What can hang from each mark:
q35: q691 q902
q691: q35 q59 q663 q902
q59: q35
q663: q35 q59 q691
q902: q691 q834
q834: q35 q663

Each row was made from one small tree. Brackets hold a mark, then the marks that hang from it, in the order of their numbers. Every link used is in the known rows. Write each row's tree.
Known rows:
[q834 [q35 q902]]: [-1.10  2.27  3.08 -4.33  0.68  2.13  2.81  2.60  1.89  1.16 -1.20 -1.08
 -1.06 -0.75  1.72 -1.35 -1.87  1.63 -2.32 -1.55 -0.22 -3.37 -0.14 -1.07]
[q902 [q834 q663]]: [ 1.12  1.71 -2.43 -1.73  0.10  3.49  0.95  1.49  3.30  2.11 -2.51  0.13
 -0.53 -0.16  2.71 -0.94  0.84  1.98 -2.99 -2.14  0.62 -5.61 -3.14 -1.93]
[q59 [q35 [q902 q691 [q834 q663]]]]: [-0.35  2.51  0.48 -1.43  1.39  2.99  3.27  2.15  1.19 -1.36 -1.90  0.35
  0.62  0.86  2.35 -0.07 -0.58  2.66  1.04 -0.84  0.96 -3.62 -0.95 -0.27]
[q59 [q35 q691 [q902 [q834 q663]]]]: [ 0.53  0.81  2.01 -4.54  1.93  3.18  2.11  2.57  2.75  0.98 -0.92  0.89
 -1.22  1.44  2.07 -0.47  0.25  2.33  0.95 -1.62  1.24 -4.83 -0.85  0.09]
[q834 [q35 [q902 q691]] [q663 q59]]: [-3.65  4.38  2.13 -4.23  0.58  2.75  4.73  2.29  0.05 -0.09 -1.56 -2.69
  0.72  1.74  2.75 -0.31 -2.05  1.03 -0.39 -0.27 -0.21 -1.81  0.36  0.59]
[q902 q691]: [-0.07  2.08 -1.70 -1.06 -0.16  1.91  2.17  1.67  0.58  0.44 -2.48 -1.43
 -1.60 -1.31  2.76 -1.76 -1.69  2.40 -2.60 -1.65  1.05 -2.24 -0.50 -1.97]
[q663 [q59 [q35 q902]] q691]: [-2.72  1.68  1.78 -4.90  0.51  0.58  2.14  0.76  1.22 -0.98 -0.52  0.56
 -2.44 -0.70  3.46 -0.52 -3.68  1.96 -2.39 -1.00  1.07 -1.72 -1.51 -0.86]
[q663 q59 [q691 q35 [q902 q834]]]: [-0.34  0.55  0.83 -3.10 -0.46 -0.85  1.24  2.62  2.06  0.67  0.08  0.65
 -2.83 -1.49  2.83  1.97 -3.31  2.62 -4.66 -2.76  2.01 -2.01 -2.35 -0.17]
[q59 [q35 q691 [q902 q834]]]: [ 1.71  0.22  2.67 -5.11  2.07  1.14  1.70  3.09  2.25  0.94 -0.72  1.14
 -2.28 -0.13  2.15 -0.88 -0.04  3.25  0.00 -1.80  2.51 -3.95 -0.58  0.33]
[q663 [q35 q902] q59 q691]: [-2.53  2.91  1.22 -6.76  0.52 -0.25  1.52  1.33  1.46 -0.10  0.07  0.20
 -1.54 -1.92  2.53 -1.58 -3.18  2.68 -2.17 -0.17  2.82 -0.20 -0.59 -1.84]
[q663 q35 q59]: [-1.67  2.96 -0.34 -5.31  0.10  0.49  1.97  0.83  1.55  1.56 -0.95  1.17
 -2.15 -0.08  3.61 -2.82 -1.99  2.55 -2.52  0.25  2.54 -3.28 -1.72 -1.75]
[q35 [q691 q59 q663 [q902 q834]]]: [ 1.15 -0.93  2.00 -4.45 -2.07 -1.28 -0.29  3.86  1.37  1.94  1.21  1.83
 -3.21 -1.40  2.80 -1.02  0.18  1.41 -2.51 -2.67  3.17 -4.16 -1.14 -1.70]
[q902 [q691 q35] q834]: [ 1.21  0.72 -0.46 -1.00  0.10  1.67  1.42  2.00  2.50  0.05 -2.18  0.31
 -1.41 -1.25  2.10  0.88 -0.91  3.02 -2.25 -2.82  2.26 -3.50 -0.98 -0.78]
[q59 [q35 [q691 q663]]]: [-1.78 -1.20  1.46 -5.67 -1.18  2.07  0.15  1.68  2.41  1.10 -0.47  0.88
 -4.38  0.29  2.75 -1.36 -1.68  0.50 -2.18 -2.83  1.17 -5.62 -1.09 -2.05]
[q663 [q691 q59]]: [-0.11 -0.64 -1.11 -3.51 -2.06  0.85  0.53 -0.09  1.81  0.21 -1.33  2.22
 -3.36 -2.32  3.03 -2.11 -1.38  1.28 -3.84 -2.71  2.79 -2.12 -0.82 -2.84]
[q35 [q902 q691 q834]]: [ 1.55  2.90  0.17 -1.77  1.25  0.74  1.99  3.24  1.10 -0.22 -1.59 -1.62
  0.36 -2.31  2.04 -0.65 -0.43  3.60 -1.29 -1.41  2.03 -1.62 -0.91 -1.08]
[q35 [q902 q834]]: [ 1.99  2.44  0.69 -2.32  1.18  1.26  0.91  2.83  2.62  1.44 -1.26 -0.61
 -0.37 -2.36  2.23 -1.01 -0.33  3.05 -2.92 -1.63  1.20 -3.67 -2.17 -1.93]
[q59 [q35 [q902 q834]]]: [ 1.08  1.40  1.61 -2.67  1.43  1.35  1.76  2.22  2.42  0.17 -0.91  1.57
 -1.21 -0.58  2.30 -0.82 -0.70  3.19 -1.35 -1.21  1.14 -4.68 -2.10 -0.99]
[q35 q902]: [ 0.13  2.52  0.77 -1.91  0.70  2.05  1.42  1.97  2.25  1.48 -1.23 -1.13
 -0.93 -1.90  2.89 -1.78 -2.37  1.99 -2.90 -1.11 -0.33 -3.50 -0.73 -2.99]
[q902 [q691 [q59 q35]] [q834 q663]]: [ 0.00  0.44 -0.68 -1.56 -0.86  2.09  2.83  0.23  0.83 -1.37 -2.03  3.79
 -1.23  1.57  3.20 -1.21  0.90  2.28  0.90 -1.23  2.87 -4.70 -1.31 -0.20]
[q834 [q35 [q902 [q691 q59]]]]: [-1.31  1.82  3.53 -4.09 -0.67  0.49  3.85  2.16 -0.37 -0.96 -1.05  0.42
 -0.83 -0.66  2.14 -1.57 -1.44  1.64  0.03 -0.89  2.01 -1.74  1.88 -0.30]
[q663 q59]: [-0.85  2.60 -0.93 -2.84 -0.30  1.12  1.58  1.12  1.83  1.85 -1.90 -0.44
 -2.47 -0.33  4.36 -1.98 -2.11  1.67 -4.29 -0.90  0.86 -3.63 -2.73 -1.69]
[q902 q691 [q834 q35 q663]]: [-0.28  1.93 -0.61 -3.43  0.07  3.17  3.52  2.47  1.12  0.42 -2.82 -1.07
 -0.05  1.22  1.43  0.13  0.91  2.35 -0.70 -2.24  1.57 -3.64 -1.10  0.81]
[q691 [q35 q902] q663]: [-2.42  1.43  3.13 -2.77 -0.95  2.63 -0.89  1.79  4.59  0.85 -0.17 -0.36
 -1.62 -2.06  2.23  0.42 -3.86 -0.27 -3.94 -2.81 -0.76 -5.55 -0.85 -4.20]
[q691 q35]: [-0.30  0.56  0.38 -1.52 -0.55  3.06  0.74  0.79  3.79  1.77 -1.76  0.85
 -2.79 -0.89  2.53 -0.63 -2.83  1.05 -3.94 -2.83  0.13 -5.34 -0.86 -2.62]

Write each row's tree:
[-0.53  1.30  1.21 -7.52  0.66  2.16  3.03  2.67  2.19  2.71 -1.73 -0.78
 -2.02  2.53  2.69 -0.04  1.56  1.75 -1.25 -2.02  2.32 -4.37 -1.89  2.22] | [q902 [q834 [q35 q691] [q663 q59]]]
[ 1.59 -0.40  1.46 -1.40 -0.90 -0.88  2.61  2.06  0.51  0.15  0.08  4.67
 -2.63  0.00  3.24 -1.38 -0.59  3.02 -1.29 -1.20  2.18 -4.78 -2.02 -0.31] | [q691 [q59 q35] [q902 q834]]
[ 0.15  1.44 -0.26 -3.92 -0.03  3.58  2.50  1.99  2.91  1.85 -2.41  0.11
 -0.65  0.94  1.64 -0.45  1.16  1.74 -2.25 -2.59  0.63 -5.91 -2.40 -0.04] | [q902 [q834 q35 q663]]
[-1.60  1.74 -0.35 -2.91 -0.95 -0.37  2.05  2.31  0.22  0.91 -0.03 -1.14
 -2.90 -1.81  3.75 -0.66 -3.98  2.20 -4.49 -1.66  0.78 -0.48 -1.75 -1.18] | [q663 q59 [q691 q902]]
[ 0.43  1.32  0.02 -2.89 -1.07  0.22  2.43  2.29  1.12  1.04  0.45  4.22
 -0.40  0.38  2.77 -2.26  0.41  2.53 -0.04 -0.12  2.86 -4.42 -1.04 -1.58] | [q691 q59 [q902 [q834 [q663 q35]]]]
[-1.36  1.98  1.74 -6.15  0.62 -0.99  3.18  3.57 -0.17  2.30  0.90  0.39
 -3.10  0.21  3.31 -2.40 -2.72  2.90 -1.05  0.09  2.62 -1.45  0.40 -0.10] | [q663 [q35 [q691 q902]] q59]
[ 0.23 -0.60  1.11 -6.79 -0.56  0.30  1.60  1.40  1.37  1.71 -0.02  3.80
 -3.47 -0.32  2.59 -3.94 -0.05  2.09 -0.15 -0.84  4.85 -3.25  1.39 -1.70] | [q663 [q35 [q691 q59]]]
[-1.39  0.06 -1.89 -2.93 -2.35  2.91  0.90 -0.71  2.30  0.44 -1.60  2.12
 -2.34 -0.83  2.86 -1.75 -1.08  0.21 -2.79 -2.45  1.53 -3.11 -0.85 -3.02] | [q834 [q663 [q691 q59]]]
[ 0.16  1.83  0.87 -2.44 -0.23  2.28  3.57  3.66  1.40  1.85 -0.90 -0.29
 -0.40  0.92  1.56  0.02 -0.28  2.21 -1.92 -2.13 -0.35 -4.73 -1.85  0.59] | [q691 [q902 [q834 q35 q663]]]
[-1.92 -0.77  2.54 -3.93 -1.50  0.71  1.26  3.29  1.06  1.07  0.82  0.51
 -4.10  0.36  2.60 -0.93 -3.15  0.94 -1.83 -2.38  0.19 -4.29 -0.46 -1.54] | [q59 [q35 [q691 q663 q902]]]
[ 1.68  1.36  2.17 -7.05  2.24  0.24  1.25  3.83  2.25  1.70  0.12  0.95
 -1.26 -1.35  1.32 -1.95  0.49  3.90  0.20 -1.07  4.28 -2.53  0.21 -0.57] | [q663 [q35 q691 [q902 q834]]]
[-1.32  0.45  1.29 -1.66 -3.12 -0.19  0.15  2.10  1.10  1.13  1.01  1.56
 -2.50 -1.78  3.46 -1.90 -2.68  0.28 -3.78 -1.70  0.41 -4.61 -1.43 -3.73] | [q691 q59 q663 q902]
[-2.50  0.73  0.55 -1.86 -1.99  2.52 -0.15  1.30  2.83 -0.14 -1.37 -0.63
 -2.14 -1.21  2.22  0.51 -3.38  0.08 -3.39 -3.23  0.57 -4.40 -0.63 -3.28] | [q902 [q691 q35 q663]]
[-0.66  1.40  1.97 -4.62  0.80  0.27  0.25  1.68  3.57  0.19 -0.72  0.29
 -1.94 -2.14  2.56  1.87 -2.35  2.23 -3.91 -2.61  2.34 -1.92 -2.07 -0.47] | [q663 q59 [q691 [q35 [q902 q834]]]]
[-1.62  2.23  3.23 -4.26 -0.18  0.79 -1.11  2.39  4.60  0.99 -0.13 -0.10
 -1.36 -1.37  3.12  1.70 -2.03  0.72 -4.14 -2.18  1.12 -5.46 -3.21 -2.23] | [q691 [q35 [q902 q834]] [q663 q59]]
[-1.12  0.14  3.55 -5.75 -1.46  0.67 -0.50  2.36  2.26  1.20  0.62  0.69
 -2.70 -1.73  3.02 -2.01 -1.22 -0.21 -1.70 -2.06  1.99 -3.86  0.52 -3.20] | [q35 [q691 q59 q663] q902]
[-0.53  1.15  2.75 -3.06 -0.19  1.75 -1.43  2.61  4.99  0.98 -0.31  0.35
 -1.11 -2.23  1.83  1.28 -1.67  0.88 -3.84 -3.09  0.75 -5.98 -2.21 -3.09] | [q691 [q35 [q902 q834]] q663]
[ 0.87 -0.25  3.13 -6.05 -0.95 -0.24 -1.07  3.05  2.69  1.23  0.43  1.55
 -2.11 -1.94  2.52 -1.15  0.82  1.01 -1.61 -2.62  3.65 -4.29 -0.70 -2.29] | [q35 [q691 q59 q663] [q902 q834]]
[-2.27  0.74  0.70 -3.13 -0.86 -0.69  2.95  1.45 -0.20 -0.46  0.10  0.81
 -3.58 -0.28  3.60 -0.38 -4.54  2.22 -3.25 -1.23  0.66 -1.39 -1.81 -0.36] | [q663 [q59 q35] [q691 q902]]
[-0.51  0.47  0.08 -5.68  0.97  2.33  2.39  1.50  2.30  1.59 -1.54  1.52
 -2.73  2.93  3.87 -0.59  0.81  2.09 -0.49 -1.38  2.26 -5.03 -2.62  1.42] | [q902 [q834 [q663 [q59 [q35 q691]]]]]
[-1.62  0.75 -0.28 -2.40 -3.07  0.66  0.14  0.99  0.79 -0.34 -1.12  1.01
 -2.18 -1.52  3.29 -1.84 -1.30  0.24 -2.62 -2.06  2.25 -3.61 -0.50 -3.52] | [q902 [q691 q59 q663]]
[-1.35  3.55 -2.01 -4.34  0.46  1.27  2.93  1.73  0.72  0.24 -1.68  0.67
  0.14  1.02  3.16 -1.27  0.34  3.25 -0.11  0.27  3.58 -2.74 -2.05 -0.01] | [q902 q691 [q834 [q663 q35 q59]]]
[ 1.82  0.59  3.10 -7.41  1.12 -0.73  1.45  2.99  1.89  1.05  0.59  3.77
 -1.86 -1.33  1.81 -2.79  1.36  3.15  0.96 -0.56  5.79 -2.77  0.98 -0.87] | [q663 [q35 [q691 q59] [q902 q834]]]
[-0.29  1.35  2.57 -6.00 -1.10 -0.88 -0.70  1.97  2.81  0.10  0.92  3.72
 -0.84 -2.34  1.96 -2.05  0.35  1.71 -1.44 -0.73  4.20 -4.84 -1.48 -3.60] | [q691 q59 [q663 [q35 [q902 q834]]]]
[-2.95  2.72  0.27 -4.65 -0.57  3.41  3.40  1.06  1.98  1.90 -2.13 -0.74
 -1.41  2.26  3.45 -0.91 -1.08  0.43 -2.84 -1.31 -0.52 -4.85 -1.82  0.11] | [q834 q35 [q663 q59]]
[-2.18  1.00  0.71 -6.41 -1.31  1.01 -0.41  2.27  2.26  2.48 -0.56 -1.31
 -3.78 -0.48  3.88 -1.33 -1.61  0.33 -4.01 -2.15  1.56 -4.05 -2.15 -1.95] | [q35 [q691 [q663 q59]]]
[-1.46  3.01 -0.24 -4.51  0.05  2.13  3.90  2.28  0.65  0.47 -2.62 -1.14
 -0.18  2.15  2.80  0.47  0.59  2.22 -1.21 -1.47  2.11 -3.17 -2.20  1.97] | [q902 q691 [q834 q35 [q663 q59]]]
[-2.15  2.65  2.48 -3.53  1.09  0.96  2.71  1.34  1.36  0.28 -0.69  0.64
 -1.77  0.45  4.22 -1.53 -3.01  1.96 -1.88  0.00  0.08 -3.74 -1.66 -0.83] | [q663 [q59 [q35 q902]]]
[-1.05  0.18  0.37 -6.28 -0.82  2.42  1.85  0.72  1.82  1.61 -0.27  3.63
 -2.41  1.14  2.70 -3.51  0.44  0.98  0.85 -0.81  3.52 -4.18  1.39 -2.03] | [q834 [q663 [q35 [q691 q59]]]]
[-1.46  0.56  2.36 -4.10  0.25 -0.07  3.48  3.12 -0.25  1.35  0.62  0.40
 -3.87  1.52  4.09 -1.32 -3.25  2.23 -1.23 -0.68  0.87 -2.71 -0.49  0.87] | [q663 [q59 [q35 [q691 q902]]]]
[ 0.64  0.26  0.89 -2.09 -2.77 -1.12 -0.26  2.84  1.58  1.24  0.73  2.34
 -2.27 -1.98  3.12 -1.01 -0.61  1.42 -3.65 -1.99  1.91 -4.97 -2.81 -2.82] | [q691 q59 q663 [q902 q834]]
[ 1.28  1.17  1.59 -3.15 -0.11  0.15  3.11  4.17  0.91  1.78 -0.64 -0.06
 -1.44 -0.39  1.52 -0.15 -0.71  3.15 -2.95 -2.28  1.04 -3.91 -1.67  0.72] | [q691 [q902 [q834 q35]]]
[ 1.17  1.54  2.17 -2.02  1.23  1.94  0.51  2.47  4.10  1.03 -0.99  0.77
 -0.87 -1.89  1.93  0.55 -1.53  2.38 -2.97 -2.51  0.86 -4.97 -1.26 -1.77] | [q691 [q35 [q902 q834]]]
[ 0.84  2.88 -0.16 -1.75  1.21  3.19  1.29  2.31  3.23  1.48 -1.50 -0.79
  0.72 -0.68  2.34 -0.65 -0.02  2.11 -1.88 -1.52 -0.01 -4.71 -2.03 -1.94] | [q35 [q902 [q834 q663]]]
[-2.97  2.62  3.62 -7.38  1.23  2.94  3.72  2.89  1.48  2.08 -0.74 -2.01
 -1.28  2.18  2.98 -0.77 -1.32  0.34 -0.68 -1.12  0.17 -3.04  0.57  0.94] | [q834 [q35 q691 q902] [q663 q59]]
[ 1.15  0.48  2.69 -3.11  0.45  0.31  1.63  1.33  1.83 -0.47 -0.39  4.30
 -1.48 -0.57  2.95 -1.60  0.29  2.76 -0.64 -1.04  2.65 -4.97 -1.46 -1.03] | [q691 [q59 [q35 [q902 q834]]]]
[ 1.92 -1.32  2.60 -7.34 -0.40  0.21  2.04  2.61  1.57  1.92 -1.05  2.67
 -3.43  0.32  1.90 -1.63  2.22  2.34 -1.14 -2.72  4.50 -4.15 -0.16  1.29] | [q902 [q834 [q35 [q691 q59]]]]
[-1.03 -1.54  0.15 -3.87 -1.94  0.74  1.46 -0.79  1.33 -1.02 -0.90  4.24
 -4.14 -0.82  2.93 -1.99 -1.78  1.46 -2.31 -2.32  2.54 -3.07 -0.97 -1.67] | [q663 [q691 [q59 q35]]]
[-1.92  1.88  1.91 -2.58 -2.02  0.38  0.51  1.78  0.82 -1.12 -0.21  0.06
 -0.85 -2.33  3.00 -1.49 -1.99  0.48 -1.69 -1.35  1.62 -2.59  0.38 -3.66] | [q35 [q902 [q691 q59 q663]]]
[ 2.65  0.26  0.42 -3.14  0.60 -0.06  1.90  4.65  1.06  2.56  0.03 -0.36
 -2.65 -1.13  2.38 -1.07 -0.49  3.49 -2.03 -2.44  1.87 -2.72 -1.04 -0.04] | [q35 [q691 [q902 q834]]]
[-0.30 -0.12  2.37 -0.38 -1.76  0.33  1.70  1.49  1.67  1.03  0.37  3.18
 -2.83 -0.75  3.47 -0.94 -3.47  0.96 -2.85 -1.96  0.50 -4.31  0.55 -2.22] | [q691 q35 q59 q902]
